Each row was made from one path, in order. Every step used is in the known rows, and no mark comes twice. Write each row's path.
In the rows, zero is written as 100.
Known rows:
notivi -> dala -> nalig -> doruv -> dugon -> kinor: [109,98,110,95,105,103,98,114,88,97,108,93,99,82,76,28,99,108,107,112,104,96,90,105,94,100,117,96,94,103,110,91,81,105,94,106,102,85,99,100,96,98,111,94,94,96,102,101,95,99,101,111,97,96,92,98,115,104,101,96,107,76]
nalig -> doruv -> notivi -> dala: [102,115,92,97,106,79,98,90,91,94,107,103,98,109,89,60,98,103,107,104,94,90,105,96,98,105,112,94,90,87,109,104,78,117,100,101,101,91,104,107,102,105,102,101,92,98,103,98,101,101,111,118,99,99,97,101,108,97,84,106,102,97]
doruv -> dala -> nalig -> dugon -> kinor: [106,79,107,97,89,95,98,109,97,113,89,99,102,86,97,54,98,95,116,100,95,103,98,101,100,106,135,89,102,118,106,99,96,146,99,101,96,112,92,79,92,100,103,105,100,101,98,101,100,102,96,108,98,101,94,102,121,110,119,88,114,78]
dala -> nalig -> notivi -> dugon: [97,95,102,103,94,95,97,100,106,100,118,96,103,79,96,78,99,98,103,101,93,98,91,111,100,94,103,108,97,93,110,95,100,114,94,100,107,84,97,99,112,98,94,100,107,94,101,95,104,93,101,108,106,102,92,105,116,95,103,92,105,41]
rorak -> notivi -> dugon -> kinor: [103,91,103,103,106,120,85,90,84,97,106,99,103,97,90,94,98,113,96,98,81,111,105,106,102,100,107,91,103,96,94,95,105,111,93,99,97,92,93,73,107,93,93,89,106,104,97,99,99,93,104,100,100,96,99,100,97,96,90,93,100,76]
kinor -> nalig -> doruv -> dala -> dugon: [102,103,89,88,97,85,106,113,102,103,79,104,102,109,86,53,100,101,109,100,88,92,101,108,105,100,124,102,98,93,110,89,103,174,121,100,106,101,98,106,107,97,93,99,91,100,104,100,100,111,96,116,105,91,93,104,108,97,104,98,107,97]
kinor -> nalig -> dala -> dugon: [102,86,94,99,90,97,101,108,107,103,86,93,98,100,97,93,100,107,107,94,81,92,95,115,102,106,107,92,96,88,104,88,95,143,105,108,109,118,98,81,102,101,110,100,95,101,107,100,99,110,94,100,98,99,95,106,101,96,90,100,103,107]
dugon -> kinor: [103,95,102,98,98,98,96,97,93,100,100,91,98,97,92,99,100,103,101,101,92,110,97,101,101,96,103,95,102,98,103,99,90,112,100,100,90,99,98,96,94,100,105,97,106,100,96,101,94,100,98,100,98,99,99,97,105,103,101,96,106,88]
nalig -> dala: [100,86,104,99,95,103,101,100,98,101,100,96,99,90,106,101,100,105,101,96,99,100,94,105,98,103,96,89,97,105,106,98,88,107,92,105,102,103,101,96,104,105,107,100,94,105,103,100,97,102,105,98,94,107,98,104,95,94,92,99,101,101]
doruv -> dugon -> kinor -> nalig: [107,98,101,97,107,111,99,112,93,88,101,95,91,100,85,65,99,114,101,105,93,102,90,102,99,97,103,100,100,105,96,92,93,126,109,99,96,98,91,86,89,97,109,89,103,99,104,102,99,110,98,99,96,88,98,98,108,103,101,102,114,110]
rorak -> notivi -> dala -> dugon -> kinor: [107,89,103,102,103,107,83,86,84,113,90,94,103,101,79,93,101,105,113,100,80,98,110,108,102,114,123,74,102,86,95,90,97,92,88,105,103,91,96,72,99,101,90,94,99,100,100,100,100,99,101,101,105,90,99,98,106,95,78,99,100,88]
notivi -> dugon -> kinor -> nalig: [105,95,91,101,98,108,95,100,90,90,103,94,91,101,85,83,98,118,91,103,78,102,93,108,101,92,98,104,98,99,100,92,109,140,107,95,99,102,93,80,103,93,95,84,104,107,102,100,102,108,98,102,98,84,100,102,104,97,99,98,108,79]
rorak -> notivi -> dala -> nalig -> doruv: [102,101,107,98,105,92,90,99,84,110,105,104,108,87,84,48,103,100,106,103,107,89,100,104,97,108,127,93,94,84,109,92,89,116,97,107,107,104,98,99,106,99,86,102,87,97,101,101,101,88,101,115,102,102,94,100,105,96,88,98,98,84]
dugon -> kinor -> nalig -> doruv -> dala: [103,99,89,88,101,89,101,108,84,99,89,96,94,102,82,45,101,105,102,100,89,100,94,100,100,92,123,92,95,110,114,91,90,170,117,99,97,102,96,113,99,93,95,94,91,107,99,102,96,111,95,113,93,91,96,100,107,108,109,94,120,93]
rorak -> notivi -> dala -> dugon: [103,102,99,105,106,109,86,89,89,110,91,102,108,109,89,86,101,103,112,101,90,90,114,107,102,117,123,81,101,84,95,92,110,89,89,104,111,91,98,76,104,101,88,100,94,101,104,99,104,95,99,102,105,97,99,100,99,92,69,103,94,100]
kinor -> nalig -> doruv: [101,107,94,95,102,83,106,108,91,92,95,101,96,106,86,75,101,102,94,101,97,93,90,103,100,92,97,106,93,77,106,95,89,157,117,102,103,98,99,111,107,94,97,98,92,103,103,100,103,107,95,111,99,92,98,103,104,102,104,102,109,99]
nalig -> notivi -> dugon -> kinor: [102,95,97,101,98,102,92,89,93,96,114,92,103,93,88,100,97,102,101,104,78,112,92,105,101,88,100,94,98,98,100,93,85,116,97,98,97,58,97,87,111,95,95,91,111,98,98,97,98,97,96,103,100,97,95,102,109,96,110,93,109,52]
doruv -> dala -> nalig: [101,91,108,99,94,91,102,112,107,112,94,100,101,89,98,49,102,96,109,96,107,96,103,104,99,103,119,95,100,124,113,97,101,115,101,96,101,123,97,104,93,103,91,105,94,99,97,100,99,99,109,110,100,101,94,101,113,102,104,91,104,85]
doruv -> dala -> dugon -> kinor: [104,90,97,94,96,103,98,105,102,113,82,96,102,101,89,72,100,103,117,98,85,103,104,108,106,105,128,82,106,115,105,92,103,121,104,97,97,91,95,86,95,101,101,96,100,97,96,101,95,106,101,101,100,96,96,100,106,103,103,91,113,86]
rorak -> notivi -> dugon -> kinor -> nalig: [103,94,100,105,104,114,87,94,82,91,102,100,99,100,85,78,99,116,89,98,78,103,101,107,101,94,105,96,100,92,94,91,102,147,103,97,99,99,90,71,104,92,94,87,102,111,102,99,103,98,98,102,100,86,97,103,100,96,86,98,103,85]
notivi -> dala: [103,101,96,98,99,93,99,99,91,105,103,98,101,100,98,92,102,104,104,101,103,100,105,99,97,104,104,92,94,105,104,96,104,83,89,103,107,89,103,95,97,101,92,98,93,102,104,100,99,97,106,101,98,95,101,100,97,96,82,105,102,110]
nalig -> doruv -> dala: [100,106,94,90,100,91,107,103,95,102,90,104,103,103,91,59,100,96,103,101,101,102,99,96,101,98,112,95,98,107,113,96,93,137,112,101,99,92,101,122,104,97,95,100,89,101,97,101,99,103,104,112,96,100,96,102,97,101,111,95,108,99]

Which path is each row?
[101,94,98,98,100,88,96,92,93,99,102,91,96,94,83,91,99,99,104,101,85,110,89,102,101,82,105,96,95,92,99,92,84,148,112,102,97,91,94,97,102,98,100,92,107,100,102,98,100,108,89,102,97,93,97,99,121,100,117,99,122,65]	dugon -> kinor -> nalig -> notivi
[102,93,93,100,94,84,95,94,101,104,94,86,96,96,79,86,99,96,111,101,72,99,88,108,106,90,106,95,100,82,98,89,85,153,112,103,100,79,95,81,105,99,103,96,109,95,101,98,99,109,84,103,104,91,94,100,124,101,107,96,120,60]	dala -> dugon -> kinor -> nalig -> notivi
[104,101,100,99,109,101,101,107,95,88,108,92,97,93,83,67,99,106,109,106,91,109,87,100,100,85,110,93,96,101,96,89,71,134,106,102,97,69,92,91,95,97,105,88,108,96,104,98,97,106,92,96,99,93,94,99,116,101,112,102,121,70]	doruv -> dugon -> kinor -> nalig -> notivi
[102,95,108,107,102,100,91,94,86,110,106,99,104,90,91,65,102,101,108,96,105,92,107,107,98,111,119,89,97,98,103,97,101,90,85,105,109,122,97,90,97,98,89,101,91,103,102,100,102,88,105,107,102,94,97,99,102,96,82,102,92,98]	rorak -> notivi -> dala -> nalig
[103,80,93,100,92,109,97,100,92,92,101,89,93,94,96,90,96,121,93,94,75,103,88,112,98,93,99,95,96,99,109,88,93,139,97,99,100,102,93,80,104,94,103,88,99,109,105,102,99,108,102,99,93,93,96,107,103,98,86,98,108,90]	notivi -> dugon -> kinor -> nalig -> dala
[100,87,96,98,96,96,103,101,98,96,93,96,98,96,99,90,100,109,99,94,95,96,93,108,98,101,101,91,93,101,106,95,90,144,104,102,108,108,96,94,100,102,108,96,91,107,107,101,100,108,101,100,95,102,98,104,101,97,90,104,109,115]	kinor -> nalig -> dala
[102,90,92,94,93,97,98,108,97,107,82,94,95,106,79,67,102,106,114,95,76,99,101,107,105,97,127,88,103,116,103,87,102,153,112,96,99,110,91,81,94,98,98,93,98,100,99,102,96,112,96,103,104,89,96,102,113,103,98,93,116,101]	doruv -> dala -> dugon -> kinor -> nalig
[99,99,101,95,98,85,104,108,103,104,102,99,101,82,93,60,101,94,102,102,105,92,91,105,100,99,115,112,95,90,111,100,87,121,108,101,103,103,104,119,106,98,102,105,96,96,99,100,99,95,94,113,98,103,94,99,112,104,108,91,101,78]	dala -> nalig -> doruv
[106,102,96,99,110,102,97,99,89,92,110,89,97,97,79,66,101,109,110,107,93,106,91,101,96,89,111,87,91,100,100,90,79,113,99,105,106,65,93,87,94,100,97,86,101,100,107,99,100,108,94,101,97,86,96,100,117,97,96,105,124,84]	doruv -> dugon -> kinor -> nalig -> notivi -> dala
[107,101,88,91,96,85,95,103,84,101,88,90,96,105,71,66,101,108,108,105,76,88,92,109,101,100,123,96,95,70,106,88,93,143,108,108,106,89,100,87,101,97,95,94,95,98,102,101,98,112,89,110,101,86,96,98,113,98,89,100,111,88]	notivi -> dala -> dugon -> kinor -> nalig -> doruv
[102,102,94,99,95,90,94,90,104,110,100,96,104,100,87,100,102,94,116,104,90,99,103,107,101,103,116,85,97,87,101,93,93,100,91,110,110,63,102,91,109,101,91,102,103,92,103,97,101,100,98,105,108,101,94,101,115,92,89,102,107,71]	nalig -> notivi -> dala -> dugon
[107,105,103,92,111,104,102,109,91,90,101,96,102,92,86,57,98,107,103,110,95,101,87,100,99,92,113,99,98,90,104,92,74,110,101,105,90,73,97,100,100,95,114,92,99,94,97,102,93,103,96,105,93,94,97,99,106,102,113,98,109,86]	nalig -> doruv -> dugon -> kinor
[105,99,100,97,97,93,90,100,98,95,114,97,93,82,80,42,96,109,100,103,77,101,88,109,102,99,108,106,99,84,114,99,85,141,112,98,92,105,98,95,105,99,112,96,103,91,97,98,99,100,105,119,96,104,93,100,124,105,110,90,104,52]	dala -> nalig -> doruv -> notivi -> dugon -> kinor
[106,95,94,102,101,101,86,93,80,108,86,94,99,106,73,78,101,107,108,100,78,94,108,110,104,107,120,83,99,84,96,86,97,132,100,105,107,105,93,66,94,98,90,91,95,106,104,101,103,106,94,101,105,85,96,98,107,94,80,103,107,92]	rorak -> notivi -> dala -> dugon -> kinor -> nalig
[107,86,103,99,103,106,100,111,93,88,97,91,95,94,97,65,98,119,104,100,94,102,87,109,97,98,110,88,95,111,102,89,75,130,99,106,100,100,91,80,92,102,119,87,98,102,107,102,96,109,103,94,86,93,97,104,101,100,101,103,116,117]	doruv -> dugon -> kinor -> nalig -> dala
[106,106,108,98,104,95,103,112,94,97,108,100,100,83,86,29,101,105,108,108,113,89,92,105,95,105,114,99,92,94,114,90,86,97,91,106,111,90,99,108,98,98,107,97,91,96,104,101,100,97,101,112,95,97,94,102,106,103,86,102,104,85]	notivi -> dala -> nalig -> doruv -> dugon
[107,80,109,101,89,91,97,98,98,109,100,96,98,76,95,80,99,96,107,104,95,103,88,103,100,104,128,101,103,91,97,101,94,123,94,106,95,110,93,74,94,100,101,106,106,98,98,100,104,97,89,105,97,104,98,99,122,109,124,92,111,70]	dala -> nalig -> dugon -> kinor
[105,89,100,98,95,100,91,100,100,109,91,91,99,97,89,104,99,103,107,100,79,99,99,108,105,104,112,96,106,87,95,95,100,108,105,101,94,94,98,84,98,100,107,99,107,93,96,101,97,104,96,99,103,100,97,97,112,104,99,92,104,81]	dala -> dugon -> kinor
[98,102,89,103,100,103,100,99,99,89,112,96,100,99,91,95,98,106,94,103,82,100,92,108,101,84,93,108,94,94,104,91,93,144,106,99,106,76,96,92,112,94,89,91,105,104,105,95,105,102,96,107,104,93,96,106,111,95,101,99,111,68]	kinor -> nalig -> notivi -> dugon
[104,91,95,97,92,97,97,103,99,105,86,88,96,106,81,90,101,107,105,102,74,97,95,111,105,98,105,102,101,88,96,90,101,142,111,104,98,104,94,80,99,97,109,96,104,99,102,101,99,112,89,100,101,90,96,100,114,103,107,97,108,88]	dala -> dugon -> kinor -> nalig
[101,101,104,105,109,104,91,88,81,106,102,102,105,105,96,87,101,103,107,100,101,100,113,100,98,109,112,82,96,98,98,96,99,92,85,103,109,106,99,92,99,99,84,96,93,107,104,100,104,93,108,101,99,94,100,100,93,94,75,104,95,109]	rorak -> notivi -> dala
[105,101,91,95,96,84,97,105,100,95,95,97,92,104,70,53,97,106,107,102,71,90,93,108,108,102,112,100,99,70,104,98,77,173,132,101,96,106,98,83,103,101,117,98,104,90,100,98,97,116,91,117,99,92,95,100,122,105,96,98,110,66]	dala -> dugon -> kinor -> nalig -> doruv -> notivi
[104,110,95,95,109,99,109,116,92,82,103,103,100,100,90,48,99,107,100,108,100,91,89,101,99,92,108,109,95,85,102,91,85,146,112,102,102,93,99,108,97,96,109,92,92,100,107,101,103,108,95,106,97,91,96,101,105,98,102,103,108,109]	kinor -> nalig -> doruv -> dugon
[103,116,84,96,99,84,96,98,93,97,93,101,95,111,79,40,100,107,108,103,78,85,101,107,102,107,119,100,91,71,107,96,87,148,112,105,109,97,101,90,100,103,101,98,94,94,106,98,105,110,96,120,104,92,97,102,118,97,79,106,105,95]	kinor -> nalig -> doruv -> notivi -> dala -> dugon
[104,94,97,99,100,111,93,96,92,93,107,92,98,97,89,97,96,113,93,102,82,108,96,103,101,96,101,102,100,96,100,94,108,97,93,97,95,84,97,89,105,95,98,86,107,100,98,99,98,104,102,101,100,93,98,102,94,101,102,92,102,72]	notivi -> dugon -> kinor
[99,105,94,99,102,89,100,86,95,104,109,93,102,100,96,101,101,93,104,105,99,97,100,96,96,94,107,87,93,100,105,95,86,91,86,108,111,61,103,103,102,102,87,100,101,98,104,97,102,97,102,104,103,100,97,101,115,93,93,104,112,80]	nalig -> notivi -> dala
[103,77,101,97,91,103,93,99,102,110,87,84,100,90,94,100,99,106,109,94,81,99,93,116,102,108,111,81,102,97,101,92,89,118,93,104,100,94,96,79,101,103,120,99,100,95,101,101,94,105,98,95,98,106,95,99,105,97,101,95,107,88]	nalig -> dala -> dugon -> kinor
[104,97,91,90,98,100,98,106,89,89,95,99,98,107,81,44,98,112,94,101,75,107,93,106,101,89,114,100,94,103,116,88,97,164,115,94,99,96,94,101,106,90,91,88,92,109,100,102,100,110,104,114,97,85,94,105,102,103,107,92,114,80]	notivi -> dugon -> kinor -> nalig -> doruv -> dala
[101,112,100,102,105,96,97,89,97,97,108,103,98,110,96,74,98,105,103,103,95,96,109,97,100,108,99,88,95,100,108,105,90,93,96,99,102,106,103,89,96,107,100,97,99,96,105,97,100,102,111,107,100,97,99,101,108,99,78,109,102,104]	doruv -> notivi -> dala
